Known rows, with every step that occurs:
kozoz-zulon-davav-getol: 453 -47 -65 -204 -76 -485 -246 -54 -316 -8 42 -13 -26 -80 174 226 309
 174 -132 -157 -104 286 -76 -290 -154 -244 -85 359 109 133 134 -279 -187
 310 108 74 -59 212 -121 119 -77 208 36 -166 35 -46 -175 -67 268 -179 8
 93 -245 283 -55 79 -158 356 46
dugem-gobe: 179 -141 39 -54 37 -29 39 -22 32 -90 92 -53 -194 126 260 -35 21 35 -42
 313 -41 14 25 -22 -52 8 -80 -235 73 -19 116 21 9 56 108 99 107 -28 78
 123 38 113 73 334 95 10 31 -24 16 -70 -34 3 -58 -47 -43 74 78 72 6
gobe-dugem-tifup-baso-kozoz-zulon-davav: 471 142 128 -84 -299 87 46 -32 -624 -110 -96 412 -47 -193 224 246 228
 195 94 -72 -417 178 -377 -344 -123 309 -178 365 -181 132 132 -28 -73
 119 59 248 -10 -162 35 173 72 403 585 -96 -131 17 -126 141 205 -342 78
 -120 88 298 701 544 -218 370 12
dugem-tifup-baso: 69 93 181 222 -158 -22 352 -154 -107 206 -126 228 15 -43 -85 -29 -111 84
 34 45 -287 -256 -60 46 23 -18 -302 95 -117 -4 10 95 43 109 53 62 121
 153 -147 30 -15 137 239 202 -25 -100 -86 165 17 90 -8 -47 139 38 406
 -41 -245 176 -66
vozi-getol-davav-dugem-tifup-baso-kozoz-zulon: 412 112 193 -15 -417 271 278 -130 -516 30 -187 354 -20 -1 336 -222 26
 -41 126 -133 -649 426 30 -353 -196 -23 222 268 84 39 43 -85 -82 282
 -226 66 295 -117 58 236 250 276 215 -146 -54 87 -94 162 385 -243 175
 -155 -309 90 339 108 -176 620 55
gobe-dugem-tifup-baso: 68 186 107 225 -210 -6 172 -116 -327 60 -103 364 -7 90 -5 163 25 -27 32
 57 -196 -146 -103 -54 30 116 -273 276 -270 156 143 85 15 -66 -94 200
 204 13 -88 -12 29 252 331 130 -215 -75 -122 321 -118 -40 64 -177 172 74
 573 251 -165 279 -26
dugem-tifup: 100 47 106 69 -42 11 190 -85 29 107 0 -18 -154 -55 69 -120 -28 50 15 33
 136 -37 -123 4 45 -134 -174 -7 -111 103 -44 -19 -6 32 -37 -17 101 183
 -24 -35 54 -7 126 170 62 -27 -86 36 -34 72 -91 -156 157 -84 188 -63
 -263 98 -125
getol-davav-zulon-kozoz: 208 82 239 -81 -404 -123 -314 3 -224 -164 -142 -99 -32 -162 95 216 320
 -109 72 -64 -90 391 -163 -152 -146 -197 39 -181 169 -3 -149 22 -86 121
 -179 5 -118 89 6 251 188 121 -106 -164 21 225 -166 -175 270 33 60 -72
 -263 -420 163 255 -22 -43 7
baso-vozi-getol-davav: -135 136 250 -140 -100 173 -122 -10 -216 46 -10 -435 52 44 240 -207 356
 -269 91 -57 -430 528 213 -254 -109 -69 163 -78 30 -313 -13 -136 -69 95
 -138 -15 128 -36 -237 27 127 -106 140 -237 232 176 5 -169 189 137 164
 120 -513 -57 204 -390 -44 345 71
dugem-tifup-baso-kozoz: 136 83 244 169 -315 137 321 -181 -208 210 -149 144 -34 -134 58 -34 -89
 273 148 46 -454 -162 -153 -29 -32 170 -71 -69 -109 -75 -82 171 16 68 -5
 -28 30 -190 -13 190 157 54 233 108 37 -59 148 9 123 -3 118 -110 211 140
 570 164 -200 149 -87
gobe-dugem-tifup-baso-kozoz: 110 135 214 127 -399 193 145 -130 -406 18 -151 285 -18 -37 66 157 27 201
 161 -9 -437 -132 -174 -68 -27 352 -96 26 -252 42 37 158 51 -88 -143 97
 97 -255 -5 193 172 181 300 47 -185 -9 109 194 -32 -118 72 -220 279 119
 716 434 -46 210 -45
vozi-getol-davav-baso-kozoz-zulon: 225 13 31 -104 -419 175 -116 -47 -427 92 -214 -125 33 -159 330 -54 -43
 155 33 -172 -902 672 232 -317 -232 -51 471 131 20 -144 -42 -289 -1 105
 -196 2 147 -235 -168 445 175 258 54 -299 -132 -57 29 -90 369 -135 258
 104 -418 177 14 107 -5 354 120
tifup-dugem: 42 64 11 58 -43 -135 95 -4 -252 -144 47 -214 -67 256 -94 36 14 -236 29
 -92 95 -18 -67 21 -80 32 -107 207 -46 66 86 -161 -45 15 -68 167 102
 -110 162 -100 8 -60 28 -28 -241 -27 37 453 -21 -108 36 -110 30 -96 -66
 213 30 -17 45
vozi-getol-davav-bofam: 230 99 61 -258 -144 72 -57 -43 -131 -9 -234 -263 -62 26 276 -429 149
 -210 -198 -91 92 519 1 -296 -123 -197 -142 -27 53 -94 -86 -282 -96 310
 -232 0 315 118 -249 349 -56 168 199 -276 222 239 -122 -56 44 66 113 27
 -576 -80 5 59 -139 195 29
davav-baso: 172 65 -64 198 -179 -267 175 -129 -67 111 -63 -63 -5 29 -87 67 -276 109
 -99 34 -324 -105 118 34 -97 -54 225 117 5 -32 -3 -162 27 -76 -18 70 107
 -89 -165 144 -98 120 -177 -49 -193 -208 76 135 32 172 96 73 -45 83 -41
 -65 -75 31 -13
davav-bofam: 192 6 21 -92 -80 -230 186 -75 -63 -14 -257 -172 -98 -45 -13 -130 -47 129
 -151 26 326 31 -102 -94 -55 -126 -206 -78 83 -50 0 -201 -30 175 -117 34
 195 8 -26 303 -175 48 149 -67 192 53 -32 -26 -6 25 22 -91 -60 -5 -26 86
 -155 -47 -10
getol-davav: -138 56 31 -44 35 -44 -82 70 -99 -112 -102 -28 -55 -36 233 -110 269 -199
 -48 0 -42 449 -10 -104 -105 -83 34 -101 -42 10 -48 -58 -31 68 -114 -40
 -59 69 -217 63 112 -111 74 -77 130 218 -77 2 111 78 93 71 -119 -258 32
 25 1 16 6
baso-kozoz-zulon-davav: 331 -43 -12 -244 -160 65 -132 67 -323 -106 -32 58 -31 -227 218 33 217
 221 90 -91 -228 279 -244 -308 -148 97 83 41 20 26 -38 -123 -102 174 115
 -8 -222 -208 93 168 29 114 204 -159 89 75 -26 -162 302 -323 79 33 -60
 303 137 294 -103 106 56
baso-vozi: -230 51 193 -88 -18 -78 98 -16 -122 21 -21 -282 48 42 -72 68 166 36 140
 41 -193 104 40 -72 -43 67 82 -17 89 -226 83 -47 -11 -9 -67 21 8 -154
 -17 -82 -33 -203 102 81 124 23 77 -105 119 115 58 18 10 -2 138 -329 -87
 130 31
baso-vozi-getol-davav-dugem: -24 248 314 -119 -161 -93 -50 -87 -270 -60 129 -259 -9 280 277 -301 231
 -372 16 -86 -283 548 96 -250 -124 -14 354 -16 245 -211 76 -151 -124 131
 -231 128 248 -104 -75 26 105 -102 -44 -242 72 256 10 30 234 142 127 6
 -538 -173 70 -329 -65 470 134
tifup-baso-vozi: -284 106 244 128 -138 -134 210 -90 -233 108 -119 -21 177 90 -233 96 130
 32 136 103 -540 -108 -5 -31 -106 123 21 93 29 -305 62 89 43 10 64 59 27
 -233 -157 32 -89 -22 208 146 54 -54 98 0 176 75 172 110 -3 148 393 -346
 -36 143 100
vozi-getol-davav-zulon: 188 134 278 -48 -171 -51 -348 12 -164 -98 -92 -280 -22 18 249 75 305
 -178 -14 -150 -157 460 48 -284 -91 -258 30 23 113 7 37 -167 -41 243
 -149 131 108 159 -197 214 119 262 -9 -282 124 196 -67 -63 93 88 48 99
 -461 -335 186 45 8 287 -21

Rows:
598 39 150 -14 -322 -313 57 -201 -537 177 -145 181 35 -174 194 200 203
 490 6 -88 -497 95 -207 -286 -249 -47 -141 281 23 78 54 -171 -202 324
 125 50 -4 32 -150 297 96 367 273 -4 61 -91 -96 -83 447 -200 113 7 -43
 415 393 193 -262 438 -31 -> dugem-tifup-baso-kozoz-zulon-davav-getol
-5 194 462 -132 -224 -207 -310 -61 -282 -67 -60 -570 45 43 189 69 471
 -124 119 -124 -414 642 47 -244 -80 -205 148 -15 225 -167 98 -247 -52
 226 -176 149 151 10 -215 111 78 134 78 -183 291 125 -60 -233 235 151 72
 123 -501 -252 299 -319 -50 408 36 -> baso-vozi-getol-davav-zulon
114 116 317 -16 -238 -140 202 -180 -335 -26 114 -21 13 366 345 -326 288
 -292 13 243 -755 417 173 -248 -195 120 197 -47 319 -352 250 -105 -98
 273 -165 186 346 -177 -65 219 55 145 153 116 124 171 52 150 228 -19 163
 48 -607 -150 271 -271 50 599 225 -> tifup-baso-vozi-getol-davav-dugem-gobe
95 138 201 -29 -148 -362 -194 64 -138 -220 -121 -125 -110 -117 206 320
 325 -116 27 -36 -43 472 -114 -128 -73 -254 1 -45 154 116 -16 -138 -22
 162 -82 62 -74 93 -198 186 57 138 41 -88 211 180 -108 18 131 94 64 114
 -79 -451 96 68 -21 67 -44 -> getol-davav-zulon
378 8 161 -25 -240 64 214 -100 -464 97 -147 264 -18 -265 158 43 153 283
 144 -43 -514 77 -337 -349 -142 91 -246 177 -15 -42 9 -32 -50 257 173 48
 -69 -97 -53 198 18 304 406 32 146 11 -124 -55 356 -254 127 -50 71 259
 575 268 -342 263 -1 -> dugem-tifup-baso-kozoz-zulon-davav
-242 174 92 53 -211 -444 121 -80 -264 20 -91 -361 -28 54 45 59 114 -22
 10 95 -685 425 115 -140 -194 -83 281 -27 104 -188 -76 -281 -89 -74 -208
 -16 63 -126 -378 249 -40 -69 80 -69 61 6 74 -15 244 259 176 152 -140
 -242 140 -372 -133 167 126 -> getol-davav-baso-vozi
290 30 224 -62 -450 -108 -258 -46 -109 -102 -126 -87 40 -133 -70 239 87
 147 103 -91 41 -75 -137 -67 -23 11 -16 -98 191 -12 11 104 -26 97 -31 15
 -4 79 183 129 80 173 -196 -72 -98 37 -83 -139 186 34 0 -164 -108 -59
 123 221 49 -51 -47 -> davav-zulon-kozoz
7 122 75 -81 -79 305 -233 12 -119 23 -28 -127 16 58 281 -281 197 -269
 -69 -142 -221 509 103 -167 -150 -137 54 -63 -75 -64 -60 -74 -26 123
 -130 -50 110 145 -230 75 167 5 45 -244 106 157 -68 -48 95 10 130 57
 -503 -130 1 -79 53 253 1 -> vozi-getol-davav
169 140 125 43 -129 76 12 -63 -189 -72 -40 99 -173 19 123 51 64 -88 8 -4
 204 19 -134 -34 158 72 -181 102 -227 268 106 -48 -54 -92 -146 123 164
 135 31 -110 113 138 234 15 -158 -25 -95 217 -155 -15 -124 -238 103 -103
 340 206 -269 166 -94 -> gobe-dugem-tifup
1 134 201 81 -281 -128 83 -229 -202 270 10 -516 142 118 -38 -123 -130 7
 19 -67 -694 18 281 -37 -109 -46 261 6 46 -349 123 -318 6 -42 -24 83 318
 -186 -113 53 -74 121 -81 -134 -74 -230 152 -43 138 188 129 83 -394 288
 212 -434 -33 383 92 -> davav-baso-vozi-getol
140 226 402 171 -326 -103 410 -323 -269 198 76 -1 122 307 -35 -331 -98
 -124 92 -76 -442 -78 23 -193 -28 -3 9 226 203 -176 142 -66 -66 204 -143
 206 436 23 -9 -82 19 76 48 13 -28 -65 17 202 179 135 67 -134 -218 115
 491 -384 -167 570 10 -> davav-dugem-tifup-baso-vozi-getol
408 118 66 6 -290 -283 33 -107 -273 93 -38 -133 -47 -128 130 -15 -69 265
 -87 2 -568 85 -194 -56 -139 261 223 -182 83 -164 25 -324 -155 42 68 -34
 -93 -257 -147 301 -39 120 -12 -205 -130 -37 224 0 281 64 90 71 -7 129
 297 155 -73 -49 31 -> zulon-davav-baso-kozoz
224 -44 91 17 -312 278 323 -93 -327 125 -199 310 10 -242 9 129 4 380 246
 -6 -593 -21 -109 -200 -52 36 -149 241 -85 56 -1 131 33 131 53 52 78
 -170 67 207 116 258 296 135 14 -109 -18 -61 264 -274 90 -121 244 337
 319 171 -181 264 21 -> dugem-tifup-baso-kozoz-zulon
-132 274 345 112 -226 -453 427 -212 -377 -64 -87 109 -146 186 104 -154
 196 -186 68 137 -393 305 -131 -199 -28 -49 117 94 72 -83 35 -68 -122
 171 -269 54 127 -41 -221 111 80 -153 178 79 121 161 -65 224 317 140 136
 -45 33 -289 466 -329 -310 386 53 -> getol-davav-dugem-tifup-baso-vozi
393 25 -248 -77 -54 -404 70 -37 -314 -20 -101 60 -23 -179 46 123 -4 112
 -126 -90 -354 211 -77 -157 -244 -178 -7 348 93 38 84 -406 -94 141 185
 118 28 68 -156 163 -200 248 54 -185 -82 -226 -167 104 245 -131 47 135
 -158 233 24 61 -193 150 114 -> kozoz-zulon-davav-baso
526 -48 7 -249 -219 -306 -289 -76 -365 -13 38 -50 -6 -122 275 316 265
 468 -15 -157 -293 361 -106 -269 -181 30 110 145 104 53 67 -223 -221 266
 76 -7 -189 -134 -46 272 99 216 79 -187 -25 55 35 -234 369 -194 26 50
 -194 418 -17 257 -49 271 79 -> baso-kozoz-zulon-davav-getol
310 10 104 33 -417 -15 480 -177 -412 25 -184 515 -32 -8 93 -28 -161 236
 197 -13 -373 8 -78 -136 -21 125 178 362 84 115 22 61 -53 177 -79 144
 181 -236 268 203 125 214 145 72 -141 -85 -56 230 302 -251 52 -224 237
 220 245 185 -126 393 41 -> davav-dugem-tifup-baso-kozoz-zulon
493 34 15 -100 -257 -308 147 -71 -498 -100 -92 494 42 -33 162 112 70 225
 83 -53 -451 209 -217 -233 -194 340 215 237 268 -36 38 -101 -69 285 106
 122 -89 -297 156 173 -56 222 148 -216 -131 24 -29 142 342 -378 106 14
 -16 207 302 257 -13 242 140 -> tifup-baso-kozoz-zulon-davav-dugem
79 156 510 -178 -539 89 -409 -69 -327 -20 -107 -500 123 -27 94 28 473
 -148 185 -175 -379 415 -47 -364 -214 -154 158 -224 244 -281 -41 -73 -66
 213 -233 16 77 53 -72 148 230 25 -69 -210 163 229 -56 -281 338 137 154
 -13 -602 -172 273 -165 42 317 20 -> baso-vozi-getol-davav-zulon-kozoz
394 148 266 -88 -182 -239 258 -214 -524 73 15 92 66 69 138 -271 186 -127
 70 -125 -448 157 -109 -397 -157 -83 -98 510 200 -108 193 -236 -186 414
 59 308 278 87 30 -73 -39 235 224 -65 38 -54 -232 191 404 -171 98 -56
 -428 290 541 -280 -347 764 80 -> kozoz-zulon-davav-dugem-tifup-baso-vozi-getol
210 230 662 33 -712 67 -118 -253 -467 124 -183 -292 113 -75 37 -40 369
 -79 176 -77 -625 237 -134 -338 -147 -279 -178 -92 131 -316 35 18 -62
 279 -180 43 237 177 -173 136 171 169 218 -69 131 78 -193 -136 395 216
 148 -107 -503 -114 713 -160 -296 529 -60 -> dugem-tifup-baso-vozi-getol-davav-zulon-kozoz
-159 236 454 63 -223 119 146 -198 -308 220 -114 -211 34 95 146 -334 321
 -194 91 6 -647 340 61 -233 -136 -201 -149 72 -116 -309 34 -70 -64 191
 -123 58 295 112 -362 36 153 69 360 54 286 91 -92 -38 172 142 176 64
 -401 -85 590 -377 -315 515 -80 -> dugem-tifup-baso-vozi-getol-davav
561 59 73 -166 -204 -176 214 -65 -347 -172 3 169 -278 -95 302 -110 46
 139 61 -87 -4 261 -256 -289 -65 104 48 157 197 224 0 -160 -180 280 -35
 53 -46 -84 221 92 57 141 134 -58 -20 70 -95 41 406 -353 -26 -218 97 110
 183 223 -261 255 48 -> baso-kozoz-zulon-davav-dugem-tifup
421 285 396 73 -199 -314 270 -290 -368 153 71 -60 18 223 105 -413 84
 -146 8 -32 -387 66 -153 -285 -112 -1 -81 192 164 -183 153 -254 -184 316
 13 173 301 131 -87 -100 -35 109 167 -67 87 -22 -82 174 289 50 65 -52
 -410 93 695 -321 -354 607 -3 -> zulon-davav-dugem-tifup-baso-vozi-getol
